Known rows, with every way that one mark hangs from another
(Z_287 Z_587 Z_942): [-20  -7  11   0  42   9 -28  -5  11 -32  15  23  18  18  12  -8 -17   4
  -2  29 -20]
(Z_458 (Z_287 (Z_587 (Z_943 Z_177)))): [-30 -31  -8 -18  20 -13  -6 -17  11   7   5  10 -43   7  11   4 -34  -6
  57 -18  -4]
(Z_943 Z_587): [ -9 -11   9 -13  14 -15  -4  10   8 -20 -15   2   3   2   9  -8 -12   3
  13  23   6]
(Z_943 (Z_177 Z_64) (Z_587 (Z_287 (Z_458 Z_304)))): [-34 -36  18 -36   0   2  -5  10 -18 -26 -18  -1 -31  14  32   7   0  -3
  42  18  -5]
(Z_177 Z_64 (Z_943 (Z_587 (Z_287 Z_458 Z_942)))): [-52 -19   9 -21  59   8 -45 -12  -8 -64 -28  12 -11  31  22 -10  -8  10
 -11  37 -10]
(Z_587 (Z_287 Z_458 Z_942) (Z_943 Z_177)): [-30 -28  -7 -10  44  14 -11 -13   8   9  -5  -2 -65  28  36  16   9 -20
  18  -5 -23]
(Z_287 Z_458 Z_587 Z_942): [-29   1  15 -13  58   4 -34   4   8 -35  22  32  13  23  17  -7 -13  13
   5  39 -24]
(Z_232 (Z_942 (Z_287 (Z_458 Z_304) Z_587))): [-35 -11  39 -10  16 -20 -30  24 -21 -29  29  11  -4  12   0 -15 -17  11
  17   2 -13]
(Z_287 (Z_458 Z_304) Z_587 Z_942): [-17 -10  23 -20  40   4 -32  10 -11 -34  28  32  13  10  18  -1 -14  10
  17  35 -34]
(Z_232 Z_587 (Z_942 (Z_287 Z_458))): [-52  10  29  -1  23 -20 -29  25  -4 -42  15  -7 -26   9  -7 -26   2   4
  -3 -30  12]
(Z_458 (Z_287 (Z_587 (Z_943 Z_177)) Z_942) Z_304): [-26 -44   8 -30  23   3 -20 -12  -9  -4  12  25 -41   5  25   5 -40 -17
  62  -7 -28]
(Z_943 Z_177 (Z_587 (Z_287 Z_942))): [-30 -39  11 -15  29   7 -13  -1  12 -22 -25  -4 -41  18  37  -3  -9 -19
  22  32  -6]
(Z_232 Z_942): [-22  10  16  13   6 -11 -13   5   2  -9   5  -5  10  11  -1 -10   0 -12
 -15 -11  12]
(Z_304 (Z_458 (Z_287 (Z_587 Z_943) Z_942))): [-21  -2  -3 -12  43   8 -23 -20   9 -13  34  15 -19  10  23  -2 -43   3
  30   0 -38]
(Z_177 Z_64 (Z_943 (Z_587 (Z_287 (Z_458 Z_304))))): [-34 -27  10 -24  18  -3 -27  -3 -28 -48 -27   2 -14   6  11  -1  -6  17
   8  17  -8]
(Z_943 (Z_177 Z_64) (Z_587 (Z_287 Z_458 Z_942))): [-53 -27  18 -32  42  16 -23   1   3 -38 -22  10 -31  37  42  -3   0 -10
  22  38  -6]
(Z_458 Z_287 Z_304): [ 10 -11  14 -23 -21 -10  -1   6 -31  -5  13   8 -30 -22  -2   7 -26  -4
  34 -19  -4]
(Z_943 Z_177 (Z_587 Z_287)): [-24 -36   5 -12   8  -4   3   2  12 -11 -28 -17 -43   8  24   0  -6 -10
  28  15   7]
(Z_287 Z_458 Z_587): [-22   3   8  -6  36 -10 -16   5   8 -23  16  19  11  12   5  -3  -9  21
  11  23 -10]
(Z_64 (Z_177 (Z_943 (Z_587 Z_287)))): [-31 -32 -19  -8  27 -29 -11  -4   7 -32 -45 -15 -20  -1  10  -6  11   2
  20   4   2]
(Z_177 Z_64 (Z_943 (Z_587 (Z_287 Z_458)))): [-45 -15   2 -17  36  -6 -28 -11  -7 -50 -32   0 -14  18  10  -7  -4  18
  -5  21   3]
(Z_64 (Z_177 (Z_943 (Z_587 (Z_287 (Z_458 Z_304)))))): [-28 -35  -6 -26  27 -32 -16  14 -16 -35 -33  -4 -22 -10  18   2  13  10
  38  10 -11]
(Z_304 Z_458): [  2  13  -6   4  -6  15   4  -2   2   9  17 -11   8  -4  10  -5  -2  11
   7   8 -12]

Rows
[-52 -32  -1 -30  26   2 -11  -7   3   1  -4  16 -27  38  16  -5 -10   8
  44  -1 -14] | (Z_942 (Z_287 Z_458 (Z_587 (Z_943 (Z_177 Z_64)))))
[-19 -40   1 -25  -1 -12  -5  -9 -10  10  10  12 -43  -5  12   9 -37  -8
  69 -23 -16] | (Z_458 (Z_287 (Z_587 (Z_943 Z_177))) Z_304)
[-17 -18  10 -18  49  -2 -28   1  -8 -16  24  29  -3  16  23   9 -14   2
  21  11 -44] | (Z_287 (Z_458 Z_304) (Z_587 Z_943) Z_942)
[-43 -28   5 -11  41  11 -39 -21  -3 -56 -37   4  -7  25  18 -13 -11   3
 -18  27  -7] | (Z_177 Z_64 (Z_943 (Z_587 (Z_287 Z_942))))
[-54 -23   0 -23  54  18 -28 -15  13 -11   1  31   0  47  33  -1  -7  -5
  31  19 -24] | (Z_287 Z_458 (Z_587 (Z_943 (Z_177 Z_64))) Z_942)
[-35   3  12  -3  47   6 -29   4   3 -54  13  -1 -40  11  15   2   9   0
 -10 -12 -15] | (Z_232 (Z_587 (Z_287 Z_458 Z_942)))
[-28 -13  -5  10  39   5 -20 -16  12 -32   3 -15 -49  13  14  11   4 -18
 -12 -46 -22] | (Z_232 (Z_587 (Z_287 Z_942) Z_943))
[-37 -24  -2  -8  19  -2 -23 -19  -4 -46 -38  -8  -9  16   6  -9  -9  11
 -10  11   6] | (Z_177 Z_64 (Z_943 (Z_587 Z_287)))
[-37 -17   0 -14  18  -3 -26 -10  -1 -37 -39   9  22  12   0 -21 -13  14
   2  26  11] | (Z_177 Z_64 (Z_943 Z_587))
[-30 -43  -8 -13  15  -3  -5  -8  11  17  -7   1 -40  19  10  -7 -18  -1
  43  -9 -14] | (Z_942 (Z_287 (Z_587 (Z_943 Z_177))))
[-24 -24 -14  -8  22   1   5 -12   5  21  -8 -15 -65  16  23  21   9 -14
  25 -24 -12] | (Z_587 (Z_287 Z_458) (Z_943 Z_177))
[-14  -1  10  -7  41  11 -20  -1  -5 -27  11   5 -35  18  22   9   5  -5
 -13  12 -23] | (Z_587 (Z_287 Z_458 Z_942))
[-42   7   5  21  21 -20 -17  -1  13 -21   3 -16  -6  11  -3  -8   3 -18
  -9 -56   8] | (Z_232 (Z_587 Z_943) Z_942)
[-39 -34  -3 -22  33  -8  -9   0   8  10   1   7 -46  24  15  -4 -13   9
  48  -1 -17] | (Z_942 (Z_287 Z_458 (Z_587 (Z_943 Z_177))))
[-47   0  32  -1  35 -22 -31  17  -1 -33  23  11  -5  24  -1 -22 -16  11
   4   5  -1] | (Z_232 (Z_942 (Z_287 Z_458 Z_587)))
[-27 -29 -14  -1  -3  14   8 -26   3  13 -21 -16 -41  25  20  19   7 -21
  15 -34  -6] | (Z_587 Z_287 (Z_943 (Z_177 Z_64)))
[-46  -8  18   0  46 -29 -29   6   4 -16  19   6 -19  28   4 -11 -17   2
   8 -18 -13] | (Z_232 (Z_942 (Z_287 Z_458 (Z_587 Z_943))))
[-32 -28   8 -24  27  -9  -2   9   8 -18 -21  -9 -48  12  28   2  -2   0
  33  23   5] | (Z_943 Z_177 (Z_587 (Z_287 Z_458)))
[-23  -9  16 -16  31 -11 -19  13  -2 -23  17  15 -16  14   0 -11 -15  24
  19  17 -15] | (Z_942 (Z_287 Z_458 Z_587))
[-32 -35   5 -27  42   8 -22   0  -2   0  12  26 -17  20  33   6 -13  -5
  46  18 -36] | (Z_287 (Z_458 Z_304) (Z_587 (Z_943 Z_177)) Z_942)
[-27 -40  22 -34  31   6 -18  17 -12 -26 -10   4 -47  10  44   3  -7 -10
  39  38 -19] | (Z_943 Z_177 (Z_587 (Z_287 (Z_458 Z_304) Z_942)))
